Known rows, with every step that occurs:
R/L/F/E/N: [ 11  -7  25  12  32 -14 -12  13  -2   0 -19   3  14  37  -6  17 -88   6]
R/L: [-19  -1   7   6  22 -11   0  10 -16   3 -13  -1   5  13   4  12 -22  17]
F/E/N/J/R/L/Q: [-34   0  48   8 -26 -28 -10   5   4  11 -54 -13  25  40   9  16 -72 -11]
F/L/Q: [ -9   9  49   7 -10  -3   8 -16  24   3 -18 -12  18  25  17   7 -37  36]
E/N/L: [-14 -11 -30  -1  10 -16   9   3  -2   4   1  -7   2  23  14   2 -16 -22]
R/L/F/E/N/J: [ -5  -8  16  12  15 -15  -2  30 -11   2 -27 -12  16  31  12  20 -93  -9]
N/J/R/E: [-22   8  20   6 -31 -18 -12  16 -36  16 -24  -5  12  -9  26  17  11 -17]
E/R/L: [-14 -11  -7   1  34 -21   8   8  -5  -7  -4  -4   6  27   9  18 -23   3]
L/F: [ -5   6  25  11   8  16   1   8  -8  -4   7  -1   6  -1   2  10 -33  -1]
E/N/J/R: [-17  -3  -2  -4 -25 -18  -1   2  -1   9 -24  -4  17  12   5   3   6 -41]
E/R: [  5 -10 -12  -5  10 -10   9  -2   9 -11   9  -2   2  12   3   6  -1 -15]
J/N/L/F: [-26   8  26  19  13  16  -5   8 -48   8  -3  -1   7   9  15  23  -1 -10]
N/J: [-16  -1 -11   1 -19  -1  11  16  -7   2  -9 -13   2  -6  18   2  -3 -18]
J/R: [ -9   6  27   2  -9   2 -10  -9 -10   8 -16   9   6   3  -7   8  41  -9]
R/L/F: [-24   4  29  17  30   5  -1  17 -24  -1  -6  -4  11  14   8  22 -57  15]
E/N: [  8  -7 -19  -6   3 -16  -2  -4  15  -1   1   1   9  14  -6  -6 -25 -13]
L/F/E/R: [ 30  -8  28   7  21   4   0   7   9 -12   4   0   1  22  -1  17 -43 -12]
F/E/N/L: [ 15 -15 -14   0  10 -18   2   4   7   5 -12  -3  -4  31   5   3 -21 -17]

Rows:
[ -7  -5 -28  -2 -22 -36  -4  20 -14   7  -9 -13  15   3  26   4 -54 -23]
R/E/N/J
[-21  -2  -2   4  -2 -33 -12   3 -30  17 -15   1  11  19  21  17   1 -24]
J/R/E/N/L
[-19  -5  -7   9  19   0   9  11 -10  -2   8 -10   7  22  15  13 -51 -24]
E/N/L/F
[-62   4  32   8 -24 -26  -3   4  -4   9 -41 -16  29  31  17  15 -65 -17]
E/N/J/R/L/Q
[-45   8  26   8 -24 -32 -13  -5 -17  13 -18  -9  19  26  28  17 -49 -15]
J/R/E/N/L/Q
[-17  -1  -7  13  11 -18  -2  20 -30   5   8 -10  11  19  30  20 -73 -14]
R/E/N/L/F
[  7  -2  37   8 -17  -4 -12   9   0   9 -30  -2  17  20   0  15 -35 -37]
L/F/E/N/J/R
[-28   4  20  15   4 -17 -12  10 -38  12  -8   0  17  20  24  27 -33 -24]
J/R/E/N/L/F
[ 15 -15  10   2  35 -23  -1   9   4  -5 -17   1   1  36   1  19 -27   8]
F/E/R/L
[  2  -3  53  13  22 -12 -22   4 -10   8 -35  12  20  39 -13  25 -50  -1]
J/R/L/F/E/N
[-53  12  64  13  -7  -8 -10  -7 -12   8 -33  -4  18  22   5  18 -30  15]
J/R/L/Q
[  3   0  45  18  28   4  -9  18 -16   1 -18   2   6  24   0  23 -63  21]
R/L/F/E
[  4  -3  28  17  18  16   4  15 -16   2  -6  -6  -7  17  14  20 -27  -4]
N/L/F/E
[-42   2  25  13   4 -13  -3  20 -25   8 -30  -7  28  24  12  27 -50 -26]
E/N/J/R/L/F
[  2   4  44  21  13  15 -13   9 -40  10 -17   3   2  18   7  24  -5  -3]
J/N/L/F/E
[-47  11  34  13 -18   2  -5  -7 -28   9 -14 -11   9  16  21  12 -18   0]
J/N/L/Q
[  8  -5  31  15  24   4  -4   8 -29   0  -8   0   3  33  10  29  -9 -19]
J/N/L/F/E/R
